What can hang from each mark:
j_956: j_738
j_729: j_469 j_735
j_594: j_469
j_738: j_789 j_956
j_469: j_594 j_735
j_735: j_204 j_469 j_729 j_789
j_595: j_469 j_594
j_789: j_204 j_738

Known rows, with every way that one mark hangs from another:
j_469{j_594 j_735{j_204 j_729 j_789}}: [-0.358 -1.718  1.320 -0.610 -1.337  1.662  0.244 -0.157 -2.314  1.525
 -1.290 -0.622  1.293  0.154 -1.700 -1.902  0.358  1.895  0.516 -1.702
 -0.486  1.466 -0.025  1.785]
j_469{j_735{j_204 j_789{j_738}}}: [-0.134 -1.544 -0.975 -1.114 -2.742 -0.875  0.461 -0.555  0.653  0.728
 -2.201 -0.178 -0.730  0.271  0.779 -1.941 -1.821 -0.355  1.186  1.711
  0.286 -1.131  0.657 -0.536]
j_469{j_594 j_735{j_204 j_789}}: [-0.389 -0.391  1.330 -2.416 -0.053  1.444  1.634 -0.030 -2.177 -0.357
 -0.809 -1.155  1.524  1.834 -1.460 -0.249 -0.734  1.157 -0.111 -0.591
  1.234 -1.300  0.165  1.151]
j_594{j_469{j_735{j_789}}}: [-0.616 -0.516  0.860  1.422 -0.029  0.851 -1.156  0.152  1.783  2.587
 -1.133 -0.610  0.374  1.112  0.901  2.084  0.166 -0.469  0.200 -2.285
 -1.169 -0.072 -2.429  1.004]
j_595{j_594}: [ 1.677  2.438 -0.177 -1.582  2.226  1.030  2.736 -2.223 -0.114 -2.171
  2.797 -0.001  0.162 -0.851 -1.414  1.374  0.110 -1.031 -0.430  2.749
  4.101 -0.203  1.312 -1.403]
j_735{j_469 j_789{j_738}}: [-0.925 -0.308 -2.948  0.487 -0.878 -1.521  0.110  1.952  2.470  1.719
 -1.732 -1.221 -1.516 -1.066  1.633 -0.297 -3.092 -1.007  0.959  0.861
 -1.229  0.145 -2.258 -2.005]
j_956{j_738}: [ 1.495  1.767 -1.749 -1.459  2.787  0.045  0.796 -0.322  0.416 -3.202
  0.970 -2.941  0.041 -1.249 -0.483  1.034  0.894  1.179  0.434  4.572
  3.632  0.713  1.143 -2.101]
j_594{j_469{j_735{j_204 j_789{j_738}}}}: [ 0.517 -2.476 -1.635  0.269 -3.287 -0.853  0.883 -0.532  1.829  2.458
 -2.352  0.461 -1.579  1.756  1.669 -0.974 -1.642 -2.049  0.774 -0.378
 -1.591  1.470 -0.228  0.079]
j_729{j_735}: [ 2.070  1.174 -0.185  0.392  1.653  1.247 -2.050  0.403 -0.595 -2.463
  1.699  1.231 -0.214 -0.973  0.275  2.563  0.982 -0.446 -0.756  2.524
  3.359 -3.714  1.261 -1.002]
j_595{j_469 j_594}: [ 1.063  0.960 -0.949 -1.234  2.430 -0.293  3.176 -1.711  0.155 -1.360
  3.362  1.024 -0.322 -1.076 -0.439  0.471  0.512 -2.086 -0.450  0.473
  1.940 -0.021  1.426  0.601]
j_738{j_789}: [-1.145  2.067  0.993  1.242  3.248 -1.461  0.386  0.106 -0.579 -2.570
  1.370 -1.105  2.233 -2.114 -0.524 -0.074  1.763  0.568  0.422  1.862
  2.012 -1.655 -1.249 -2.176]
j_594{j_469{j_735{j_729 j_789}}}: [-0.414 -2.035  0.918  3.397 -0.977  1.362 -2.587 -0.191  1.578  4.524
 -1.491 -0.329  0.068 -0.803  0.569  0.015  0.860  0.272  1.116 -3.147
 -3.105  2.464 -2.731  1.509]
j_729{j_469{j_594 j_735{j_204 j_789}}}: [-0.770 -0.151 -0.478 -3.094  1.043  0.098 -0.052  2.330 -1.589 -0.591
 -1.328 -1.442  1.343  3.687 -1.033 -0.007  0.430  1.431 -0.541 -2.292
 -1.367 -1.291  0.806  3.206]
j_729{j_469{j_594} j_735{j_789}}: [ 0.445  1.141 -2.138 -1.395  1.601  1.463 -2.192  2.135 -1.120 -0.608
  0.136 -0.464  1.362  2.320 -0.447  2.522  0.544 -0.112 -2.551 -2.634
 -0.599 -4.413  0.135  1.761]
j_594{j_469{j_735{j_729 j_789{j_738}}}}: [-0.689 -2.086 -1.062  3.255 -3.444  0.489 -1.987 -1.786  3.292  5.144
 -2.101  1.007 -0.956 -0.645  1.156 -0.424 -0.491 -1.882  0.114 -1.541
 -3.602  2.770 -2.387  0.625]
j_729{j_469}: [ 2.102  1.821 -2.073 -0.022  2.648 -0.753 -1.427  1.648  0.689 -3.023
  0.486 -1.317  0.425 -0.303  1.049  1.777  1.536  0.640  0.786  2.002
  0.641 -0.635  0.809 -0.234]
j_595{j_594{j_469{j_735{j_729 j_789}}}}: [-0.354 -1.710  0.555  1.459  0.090  2.049  0.028 -2.152  1.778  4.914
  0.224  0.307 -0.402  0.444 -1.344 -0.554  0.008 -1.037 -0.881 -4.140
 -1.688  2.902 -1.532  2.403]
j_469{j_594 j_735{j_789}}: [-2.059  1.561  1.776 -1.234  0.584  2.241  0.187 -0.542 -0.263  0.402
 -0.014 -1.069  2.275  1.394 -1.528  1.977 -0.156  0.702 -1.603 -0.954
  0.638 -2.451 -1.103  0.904]
j_735{j_789}: [ 1.545  0.663 -0.431  0.286  0.006  0.283 -0.121  0.058  0.076 -0.480
 -0.005 -2.036  1.008 -1.789  0.671  0.393 -0.393  0.589  1.844  0.630
  1.193 -0.840 -2.029 -2.073]
j_738{j_789 j_956}: [-2.395  2.068 -0.945  1.823  1.378 -1.741 -0.604  0.264  1.307 -1.559
  1.449 -1.462  3.929 -2.533 -0.909 -0.004  1.012  1.686  1.068  2.786
 -0.182 -0.812 -2.208 -1.791]
j_594{j_469}: [ 2.916  1.570 -0.641  1.863  1.041  0.372  0.408 -0.282  1.369 -0.629
  0.915  0.230 -0.027 -0.565  1.529  2.580  0.917 -1.198  1.458  1.514
  1.078  2.244 -0.740 -1.645]
j_469{j_594}: [ 1.433  3.842  0.211 -0.821  1.438  1.649  1.696 -1.152 -0.616 -2.828
  1.798 -0.396  1.727 -0.353 -1.146  2.815  0.600  0.014 -0.655  2.719
  2.890 -0.446  0.841 -1.664]
j_469{j_735}: [-0.891  1.637  1.582  0.103  2.076  1.224 -1.194 -0.561  0.545 -1.260
  0.519 -0.025  0.917 -0.352  0.033  2.405  1.275  0.509  0.131  2.545
  1.991 -1.953  0.579  0.193]
j_729{j_469 j_735{j_204}}: [ 2.877 -0.679 -2.605 -1.158  2.375 -0.583 -2.401  3.620 -2.046 -3.518
  0.159  0.494 -0.971  1.541  0.998  0.082  1.692  0.125  0.253  1.162
  1.330 -2.930  3.616  1.134]
j_738{j_789{j_204} j_956}: [-2.199  2.244  1.752  1.773 -0.923 -3.234  0.192 -1.578  0.226 -3.293
  1.938  0.265  2.499 -2.441 -0.263 -1.183  0.873  1.253  0.581  3.011
  0.193  0.261 -0.539 -3.436]

Rows:
[-1.458  1.801  2.228 -1.033  2.445 -3.237  1.870 -1.879 -1.545 -4.924
  1.600 -1.453  0.434 -1.510 -0.620 -1.622  1.521  0.798 -0.711  3.308
  3.015  0.333  0.824 -3.481]
j_956{j_738{j_789{j_204}}}
[-1.197  1.227  2.304 -0.662 -0.613 -0.949  2.002  0.632 -1.231 -1.114
  0.021 -0.305 -0.584  0.598  0.180 -0.341 -2.048  0.542 -0.573 -1.172
 -0.191  0.601 -0.975 -1.954]
j_735{j_469{j_594} j_789{j_204}}
[-0.593 -1.751 -0.796  2.336  0.450 -0.421 -1.928  3.198  0.716  2.880
 -1.326 -2.176 -0.634 -3.035  0.817 -2.097 -0.621  1.775  2.492 -1.817
 -2.094  2.351 -3.208 -0.382]
j_735{j_469 j_729 j_789}
[ 1.455  0.562  0.559  0.730 -1.779 -0.773 -0.387 -0.968 -1.246 -0.686
 -0.063  0.189  0.212 -0.007 -0.147 -2.054  0.940  1.196 -0.264 -2.251
 -2.403  2.776 -0.465 -0.358]
j_735{j_729{j_469{j_594}} j_789{j_204}}
[ 0.764 -1.516 -1.079 -0.496  2.231 -0.526 -1.028  4.702 -1.971 -1.965
  0.218  0.736 -2.026  0.067  0.819 -0.361 -0.541  0.671  0.824  1.112
  1.566 -2.095  2.178  0.053]
j_729{j_735{j_204 j_469}}
[ 1.501  2.069 -1.199  1.169 -5.078 -2.251  0.645 -4.131  2.805 -2.814
  0.922  1.894 -0.241 -2.208  1.123 -0.045 -1.486 -1.079  0.522  6.332
  0.399  1.343  1.154 -4.357]
j_789{j_204 j_738{j_956}}
[ 1.196  2.596 -1.802 -1.083  3.036  1.735 -2.206  2.034 -1.045 -3.103
  1.798  1.022  1.200  2.448 -0.957  3.551  1.936 -0.147 -2.934  0.000
  0.999 -4.266  2.599  1.603]
j_729{j_469{j_594} j_735}
[-0.122 -1.343 -0.966 -1.774  0.616  0.671  0.388  4.097 -2.710 -0.138
 -0.591 -0.395 -0.606  1.959 -0.205 -0.632 -2.051  0.665 -0.389 -2.435
  0.171 -2.543  0.651  1.113]
j_729{j_735{j_204 j_469{j_594} j_789}}
[-0.120 -2.839  0.392 -0.935  1.101 -0.205  2.002 -1.584 -1.304  0.935
  1.613  1.792 -1.249 -0.988 -1.319 -3.089  1.535 -0.220  0.001 -1.534
  0.074  2.033  2.737  3.659]
j_595{j_469{j_735{j_204 j_729}} j_594}
[ 3.508 -1.277 -2.490  0.682  0.726 -1.408 -1.477  2.242 -1.253 -1.634
 -0.769 -0.622 -0.731 -1.373  0.610 -2.770  2.044  1.925  3.115  1.297
 -0.673  3.337  1.456  0.630]
j_735{j_204 j_729{j_469}}
[ 0.038  1.051  1.043 -0.264  2.292  2.057  1.486 -2.113  1.449  1.039
  1.723  1.132 -0.391  2.117 -0.998  2.497  0.530 -2.038 -2.091 -0.513
  1.530  0.447  1.320  1.597]
j_595{j_594{j_469{j_735}}}
[-0.796 -0.420 -0.577  1.315  0.298  0.967 -0.198  2.601 -0.245  2.663
 -0.724 -1.693  0.362 -1.346 -0.780 -1.055 -1.043  1.616  0.664 -2.620
 -2.109  2.100 -2.777  0.165]
j_735{j_469{j_594} j_729 j_789}
[-1.850  1.489  2.517 -1.146 -3.723 -0.015  1.735 -4.530  0.441 -0.256
 -0.370  2.006 -0.003  1.762 -0.404  0.428 -1.538 -1.384 -2.618  0.938
  0.399 -1.243  0.895 -1.768]
j_469{j_594 j_735{j_789{j_204 j_738}}}
[-0.883 -0.292  0.724 -0.456  0.706  1.618  1.299 -1.440  1.717  3.224
  0.465 -0.440  0.076  2.016 -0.838  1.290 -0.791 -1.688 -1.596 -3.173
 -0.131  0.444 -1.167  1.895]
j_595{j_594{j_469{j_735{j_789}}}}
[-1.497  0.164  1.378  0.671 -0.587  2.705 -1.162 -1.475 -0.360  2.575
 -0.778 -0.366  1.945 -0.399 -2.056  0.133  0.920  1.298 -0.966 -1.837
 -0.947  0.172 -1.876  1.335]
j_469{j_594 j_735{j_729 j_789}}
[-0.589 -1.671  0.373 -0.860  1.408 -1.473  0.622  0.452 -1.181 -1.418
  0.370  0.876 -0.332 -0.038  0.647 -0.485  1.136  0.058  1.433  0.697
  0.564 -0.518  1.954  2.362]
j_595{j_469{j_735{j_204}}}
[ 0.433 -0.547  1.124  3.608  0.297  1.524 -2.397 -0.755  1.733  2.381
 -0.188  1.086 -0.127 -0.818  0.389  1.258  2.230  0.346  0.294 -0.543
 -1.410  3.135 -0.697  1.422]
j_594{j_469{j_735{j_729}}}
[ 1.150 -0.614  0.841 -1.484  1.673  1.002  3.143 -1.289 -0.236 -0.175
  1.200  1.217 -0.951  2.418 -0.821  0.440 -0.208 -1.417 -0.624 -0.089
  1.972  1.483  2.691  1.691]
j_595{j_594{j_469{j_735{j_204}}}}
[-0.709 -1.374  3.728  2.101 -2.448 -0.253 -1.945 -2.387 -0.560  1.218
 -0.929  1.155 -0.641 -1.670  0.499 -2.150  0.783  1.135  0.607 -0.804
 -0.551  1.290 -0.826 -0.888]
j_469{j_735{j_729 j_789{j_204}}}
[ 1.804 -2.181 -0.822  1.221  1.090 -1.166 -0.359  3.398 -1.232 -0.125
 -0.814 -0.444 -1.989 -2.148  0.502 -3.261 -0.092  1.880  3.514  1.426
 -0.285  3.707  0.315 -0.278]
j_735{j_204 j_469 j_729}
[-1.127  1.182 -0.512 -0.530  1.314  0.487  1.168  2.787 -0.190  0.247
  0.015 -2.351  0.692  0.263 -0.432  1.135 -1.762  1.179  0.027 -1.540
 -0.301 -0.407 -2.182 -0.374]
j_735{j_469{j_594} j_789}
[-1.598  0.001  2.149 -0.560 -0.092 -1.877 -1.965  0.142 -0.281 -0.566
 -0.986 -0.141 -0.401  1.849  1.010 -0.157  0.767  0.863 -0.704 -1.427
 -1.443 -1.328  0.191  0.401]
j_729{j_469{j_735{j_789{j_204}}}}
[ 1.113  0.628 -1.862  0.388  0.158  0.966 -1.298  1.106 -0.296  1.110
 -0.785 -1.809  1.631 -0.224 -1.138 -0.481  1.266  1.358  0.381 -2.744
 -2.404  1.846 -1.879  1.173]
j_735{j_729{j_469{j_594}} j_789}
[ 1.339 -0.746  0.928  0.487  0.673  0.020  0.661  0.451 -0.128 -0.375
 -0.441  0.863 -0.527  1.457  1.078  0.837  0.853 -0.377  1.264  0.895
  0.703  1.765  1.578  1.074]
j_594{j_469{j_735{j_204}}}
[ 1.922 -0.840 -2.358  2.153 -3.546 -0.144 -1.088 -1.776  2.124  2.235
 -1.126 -0.341 -0.298 -3.609  0.633 -2.298 -0.667 -1.161  1.599  1.515
 -0.957  2.155 -1.940 -2.412]
j_735{j_729 j_789{j_738}}
[-0.723 -0.255  2.154  1.045 -1.548 -0.560  0.716 -0.020 -1.533  0.731
 -0.134  0.166 -0.907 -0.971  0.043 -2.180 -1.070  1.136  0.407 -2.301
 -1.720  3.280 -1.464 -1.255]
j_735{j_469{j_594} j_729 j_789{j_204}}
[ 2.388 -1.915 -0.914 -0.903 -0.445  0.320 -0.690  1.379 -2.400 -0.911
 -0.615 -0.360 -0.276 -0.598  0.879 -1.025 -0.423 -0.048  1.332 -0.014
  1.999 -2.782  0.767 -0.593]
j_729{j_735{j_204 j_789}}
[-2.339  1.581  1.424 -1.017  2.018  0.897  0.663 -0.602 -0.374 -1.091
  1.843  1.293  1.431  1.021 -1.146  2.914  1.417 -0.698 -2.266 -0.449
  0.092 -2.103  0.953  2.580]
j_595{j_469{j_594 j_735}}
[-0.439 -1.932  0.192  2.419 -4.027 -2.634 -0.324 -0.593  1.245  1.629
 -1.703  1.090 -3.147 -2.409  1.983 -3.725 -2.283 -0.577  1.239  0.032
 -2.467  3.240 -1.418 -3.076]
j_735{j_469 j_729 j_789{j_204 j_738}}
[-1.127  1.144  0.286 -0.604 -2.998 -1.807  2.703 -0.767  0.679 -0.398
 -0.643  0.808 -1.878  0.834  0.569 -0.743 -3.357 -1.954 -1.577  0.378
 -0.844  0.901 -0.391 -2.922]
j_735{j_469{j_594} j_789{j_204 j_738}}
[-0.720 -0.292 -0.649 -2.326 -2.786  0.597  2.141 -1.315 -0.260  0.427
 -1.812  0.190  0.379  2.037 -1.046 -0.842 -1.503 -1.036 -0.941  0.764
  0.573 -1.260  0.962  0.001]
j_469{j_594 j_735{j_204 j_789{j_738}}}
[ 1.413 -0.304  0.182  0.039 -0.257 -1.441 -2.888  0.750 -1.403 -1.871
  0.305  1.217 -1.155  1.163  1.423  0.059  0.617 -0.226 -0.996 -1.665
 -0.303 -3.463  0.970 -0.440]
j_729{j_469 j_735{j_789{j_204}}}
[-0.679  1.641 -0.188 -0.547  3.171  1.759 -0.924  3.050 -0.975 -1.376
  1.701  1.093 -0.297  1.235 -0.675  3.112 -0.326 -0.037 -2.821  0.270
  1.700 -3.629  1.429  0.547]
j_729{j_735{j_469{j_594}}}
[ 1.840 -2.353  0.763  2.208 -0.619  0.565 -0.861  0.267 -0.313  1.348
 -1.008  1.054 -1.163 -0.042  0.550 -0.882  1.621  0.696  1.938 -0.322
 -0.663  4.196  0.880  1.556]
j_594{j_469{j_735{j_204 j_729}}}
[ 0.006  1.280 -0.184 -2.508  2.637  0.270  0.265  1.838 -1.836 -2.802
 -0.278 -0.054  0.793  3.558 -1.360  0.780  1.718  1.700 -1.030  0.506
  0.190 -1.181  2.888  2.764]
j_729{j_469{j_594 j_735{j_204}}}
[ 1.633 -1.160 -4.356 -0.356 -5.124 -1.686  0.893 -0.353  2.250  0.358
 -1.594 -1.434  0.850 -1.544  0.877 -2.492 -2.987  0.037  3.024  3.655
 -1.052  1.624 -0.661 -2.513]
j_735{j_204 j_789{j_738{j_956}}}
[-2.871 -1.179 -1.236 -1.664 -0.751 -0.577  1.971 -2.972  2.389  2.814
  0.824  0.966 -0.813  0.355 -0.530 -0.578 -1.578 -3.586 -2.207 -1.931
 -1.126 -1.853 -0.102  2.122]
j_595{j_469{j_735{j_789{j_738}}} j_594}
[-3.224  0.202  0.680 -1.471  0.614  0.730  0.602 -0.188 -0.249  1.335
  0.502 -0.117  1.818  0.643 -0.819  1.771  0.291 -0.463 -1.623 -3.161
 -1.403 -2.104 -1.446  2.761]
j_595{j_469{j_594 j_735{j_789}}}
[-1.138 -1.323 -0.204  0.765 -2.891 -1.979 -1.276  0.675  0.685  0.314
 -0.760  2.321 -3.608  0.192  2.008 -1.306 -2.764 -2.042 -1.501 -0.154
 -0.615 -2.560  0.401 -2.414]
j_729{j_735{j_469 j_789{j_204 j_738}}}
[-2.594 -1.411  0.372 -0.066  0.793 -0.676 -1.173  0.398  0.653  1.868
 -0.092 -0.789  0.693 -0.690  0.959  0.682  0.753 -0.046  0.540 -2.498
 -1.523 -2.092 -1.923  2.432]
j_595{j_469{j_735{j_789}}}
[ 0.038  1.143  1.564 -2.243  1.032  1.480  1.849 -0.310 -2.218 -2.527
  0.510  0.473  1.266  1.927 -1.570  0.932  0.727  1.024 -0.350  2.192
  2.669 -0.824  2.755  0.933]
j_469{j_594 j_735{j_204}}
[-0.735 -0.628  1.334  1.468 -4.651 -1.330  0.250 -3.669  2.264  1.530
 -1.173  2.098 -2.061  1.401  1.933  0.193 -1.399 -2.708 -1.021 -0.460
 -1.320  1.198 -0.154 -1.615]
j_594{j_469{j_735{j_789{j_204 j_738}}}}
